Known rows, with every step that occurs
dobu fono tuzukab tagi: [-16.7,-43.6,5.5,20.9,7.1,-15.3,15.0,11.1,-52.2,-59.2,-20.6,-0.7,-13.5,-49.3,-2.5,-48.4,-10.6,5.4,11.1,33.3]
tagi dobu fono: [-13.7,-31.0,11.5,3.2,16.8,-44.8,-3.2,25.5,-12.6,-50.3,-26.2,-20.8,2.4,-36.6,-19.9,-6.2,-18.6,-16.3,33.8,10.6]
dobu keze lovin: [-43.5,-23.6,11.9,11.7,26.9,0.0,7.0,17.0,-44.5,-37.2,-44.2,7.9,-11.6,-31.5,-27.1,-23.8,-4.9,-7.5,-18.1,11.8]
tuzukab fono dobu: [-9.8,-23.3,8.1,16.4,11.0,-42.8,-19.4,23.3,-39.3,-63.5,-33.1,-19.8,17.4,-22.2,10.4,4.7,-34.9,-7.4,-8.2,0.6]
fono dobu: [-12.3,-23.1,-7.3,2.2,15.9,-43.9,-20.7,21.1,-41.2,-31.4,-16.9,-0.4,13.1,-8.9,6.6,8.7,-35.1,-14.9,-5.9,3.0]
tuzukab tagi: [-21.2,-32.1,-5.0,10.2,18.7,-19.2,6.3,26.5,-44.0,-28.5,-27.4,19.9,-2.3,-19.0,-0.7,-24.3,3.7,-3.6,10.5,11.5]
tuzukab keze lovin fono: [-38.5,-34.4,14.5,9.8,-1.3,-29.6,-25.1,15.6,-34.6,-10.3,-40.0,8.6,36.0,-13.3,-10.0,-42.0,-12.7,-29.3,-2.3,-6.1]
keze tuzukab fono: [-4.5,-35.5,24.9,22.0,9.8,-5.6,-29.6,19.1,-38.7,-46.0,-43.2,-13.7,19.8,-45.0,-2.8,-12.4,-6.4,12.5,12.5,0.7]
dobu keze lovin fono tuzukab tagi: [-59.4,-53.7,10.4,34.2,-4.2,-5.7,7.1,11.6,-59.8,-43.0,-44.9,16.7,-8.4,-37.7,-5.1,-55.9,-7.9,-8.9,-36.2,28.0]
fono dobu keze: [-28.3,-17.3,6.4,9.6,18.4,-30.1,-11.0,16.2,-43.5,-49.0,-26.4,-2.7,-8.2,-28.3,-6.3,8.7,-37.2,-2.9,-26.1,5.9]
dobu keze lovin fono tuzukab: [-60.0,-42.0,11.1,22.3,-2.2,-4.9,-8.2,1.5,-48.5,-35.2,-36.4,8.3,6.1,-23.2,-16.3,-43.4,-23.3,-6.6,-31.7,18.0]
dobu keze tuzukab: [-25.4,-30.7,23.0,15.2,17.1,7.5,-20.2,11.7,-44.9,-32.5,-34.4,3.2,-5.6,-52.7,-21.2,-8.2,-7.3,16.6,-5.7,6.1]
tuzukab fono: [-19.6,-20.9,10.6,9.9,17.6,-18.0,-9.7,19.4,-31.4,-53.1,-35.0,-10.4,14.8,-17.7,-6.1,-13.1,-14.0,5.2,12.2,1.3]
lovin fono dobu keze tuzukab tagi: [-29.5,-57.7,19.7,21.6,-11.5,-32.2,-27.7,23.7,-51.8,-48.0,-40.7,4.8,4.2,-55.3,11.5,-13.2,-22.1,-2.6,-39.6,1.4]
tuzukab tagi dobu: [-18.3,-40.9,-3.9,27.5,19.1,-40.2,2.5,38.1,-31.0,-27.5,-36.0,8.1,-1.3,-29.0,-3.7,-3.4,-1.8,-21.4,21.4,20.2]
tagi dobu fono tuzukab: [-15.6,-38.1,9.5,25.3,9.2,-35.4,-5.0,13.7,-26.1,-52.2,-19.7,-22.5,-0.4,-44.7,-15.7,-15.7,-31.0,-11.8,28.7,32.5]
fono lovin: [-15.6,-33.9,8.0,22.2,23.6,-3.9,-16.7,23.4,-16.9,-24.5,-25.2,22.6,21.4,-19.5,-26.8,-11.1,-12.3,-18.2,-2.3,20.2]
keze tuzukab tagi dobu: [-4.7,-58.5,8.7,39.0,10.9,-29.0,-17.7,38.5,-40.9,-21.0,-42.8,3.3,3.4,-56.2,0.7,-2.4,4.5,-14.1,22.1,19.3]
tagi dobu: [-19.8,-28.5,-1.4,13.6,21.3,-40.3,-14.2,27.9,-20.2,-20.4,-26.5,-1.9,11.4,-14.1,-12.9,10.1,-16.8,-19.9,25.9,11.6]

Rows
[-37.8,-43.2,7.8,56.1,14.4,-16.4,11.2,21.5,-47.6,-48.8,-38.9,2.9,-24.6,-56.7,-13.3,-11.8,-15.2,-5.0,-5.8,45.5]
fono tuzukab tagi dobu keze
[-31.7,-45.0,20.3,9.8,-9.6,-31.5,-43.3,13.9,-41.9,-39.5,-30.4,-3.5,15.4,-40.1,1.3,1.1,-38.0,-1.1,-34.0,-6.9]
lovin fono dobu keze tuzukab
[-36.9,-24.7,11.3,21.5,24.7,-26.0,-3.2,24.1,-22.4,-39.1,-34.8,-4.2,-9.1,-32.5,-26.9,11.2,-18.4,-8.4,4.9,16.1]
tagi dobu keze
[-39.6,-38.2,-5.1,6.3,-8.8,-21.9,-24.7,-0.8,-36.7,-18.0,-9.6,8.3,26.6,2.2,-0.2,-30.3,-31.7,-2.7,0.9,10.5]
lovin fono tuzukab
[-42.2,-31.1,15.4,30.1,27.2,-22.6,3.6,28.8,-30.9,-37.9,-52.5,-4.0,-9.9,-39.6,-28.7,-3.3,-8.0,-25.5,-5.3,19.1]
tagi dobu keze lovin
[-40.3,-67.7,-0.2,45.1,-9.0,-40.1,-5.3,27.8,-44.3,-23.4,-44.0,8.2,15.1,-27.6,6.8,-37.4,-11.1,-39.9,-4.3,30.2]
keze lovin fono tuzukab tagi dobu
[-17.1,-44.2,48.2,55.5,16.5,21.7,-27.6,23.5,-23.8,-68.7,-59.3,-4.8,10.2,-78.3,-33.6,-12.0,-7.7,9.6,-25.3,22.9]
dobu keze tuzukab fono lovin
[-15.3,-33.4,19.4,22.1,10.7,-18.6,-30.1,16.3,-53.0,-43.0,-34.8,-6.5,-3.5,-57.3,-3.3,10.0,-31.0,4.4,-25.9,7.2]
fono dobu keze tuzukab
[-36.6,-32.9,8.9,23.5,-9.9,-24.1,-32.0,-2.4,-40.7,-12.8,-17.0,6.0,35.0,-15.4,-3.8,-38.4,-34.4,-5.9,3.3,11.6]
lovin fono tuzukab keze
[-57.2,-42.8,15.5,18.3,5.4,-34.8,-8.6,25.7,-20.5,-33.6,-50.5,-1.2,9.1,-23.7,-23.9,-12.7,-15.1,-30.4,-15.1,5.6]
tagi dobu keze lovin fono
[-45.4,-29.5,7.5,-3.2,-1.8,-43.3,-23.1,12.8,-32.4,-46.4,-21.6,-1.5,11.0,-13.1,-2.6,-0.9,-43.8,-6.4,-33.8,-5.7]
lovin fono dobu keze
[-14.0,-52.2,51.6,71.6,15.2,1.3,-27.9,35.0,-9.6,-68.9,-68.3,-17.5,12.2,-86.4,-34.4,8.0,-11.4,-8.8,-15.1,29.3]
tagi dobu keze tuzukab fono lovin
[-18.7,-30.7,7.9,8.5,9.1,-14.8,-2.5,1.5,-41.8,-51.6,-11.7,-10.8,-0.9,-35.7,-11.2,-37.5,-27.2,7.2,16.9,25.8]
dobu fono tuzukab
[-20.5,-38.8,39.6,45.5,13.6,-14.2,-22.9,26.7,-26.8,-63.6,-60.8,-28.0,-0.4,-72.0,-19.7,8.9,-11.7,5.6,3.0,13.5]
tagi dobu keze tuzukab fono
[-29.3,-36.1,11.8,16.2,-6.8,-55.3,-34.0,20.0,-43.1,-21.1,-39.3,-1.1,39.1,-17.3,9.0,-25.2,-36.2,-40.1,-21.5,-8.2]
tuzukab keze lovin fono dobu
[-16.3,-40.8,26.8,49.6,8.2,-34.6,-5.2,15.2,-40.0,-45.1,-45.5,-25.0,6.5,-67.4,-18.9,-39.5,-23.8,-32.0,18.7,36.8]
tagi dobu fono tuzukab keze lovin
[-27.5,-18.5,20.2,24.1,14.8,-30.0,-10.0,18.8,-38.1,-82.2,-42.9,-21.6,-5.4,-40.7,-2.2,5.0,-36.8,4.5,-29.2,5.9]
tuzukab fono dobu keze
[-7.0,-48.8,7.5,21.0,11.0,-5.6,-15.4,25.7,-53.9,-20.3,-35.4,16.4,1.8,-46.9,2.1,-21.2,7.7,3.0,10.1,11.1]
keze tuzukab tagi
[-45.0,-47.1,-0.7,14.3,-7.5,-17.6,-17.4,6.2,-46.5,-15.8,-26.3,10.1,26.3,-4.5,-0.7,-43.9,-22.9,-19.3,-9.9,13.3]
keze lovin fono tuzukab
[-36.7,-49.9,-5.7,18.8,-10.1,-22.8,-9.0,9.7,-48.8,-24.8,-18.6,18.0,13.3,-12.3,8.6,-42.8,-15.7,-3.1,-4.3,20.0]
lovin fono tuzukab tagi
[-24.0,-30.5,36.7,29.8,14.0,7.6,-19.9,15.4,-40.6,-64.4,-52.8,-16.6,-1.0,-63.9,-16.9,-11.8,-7.9,23.0,-8.5,6.6]
dobu keze tuzukab fono
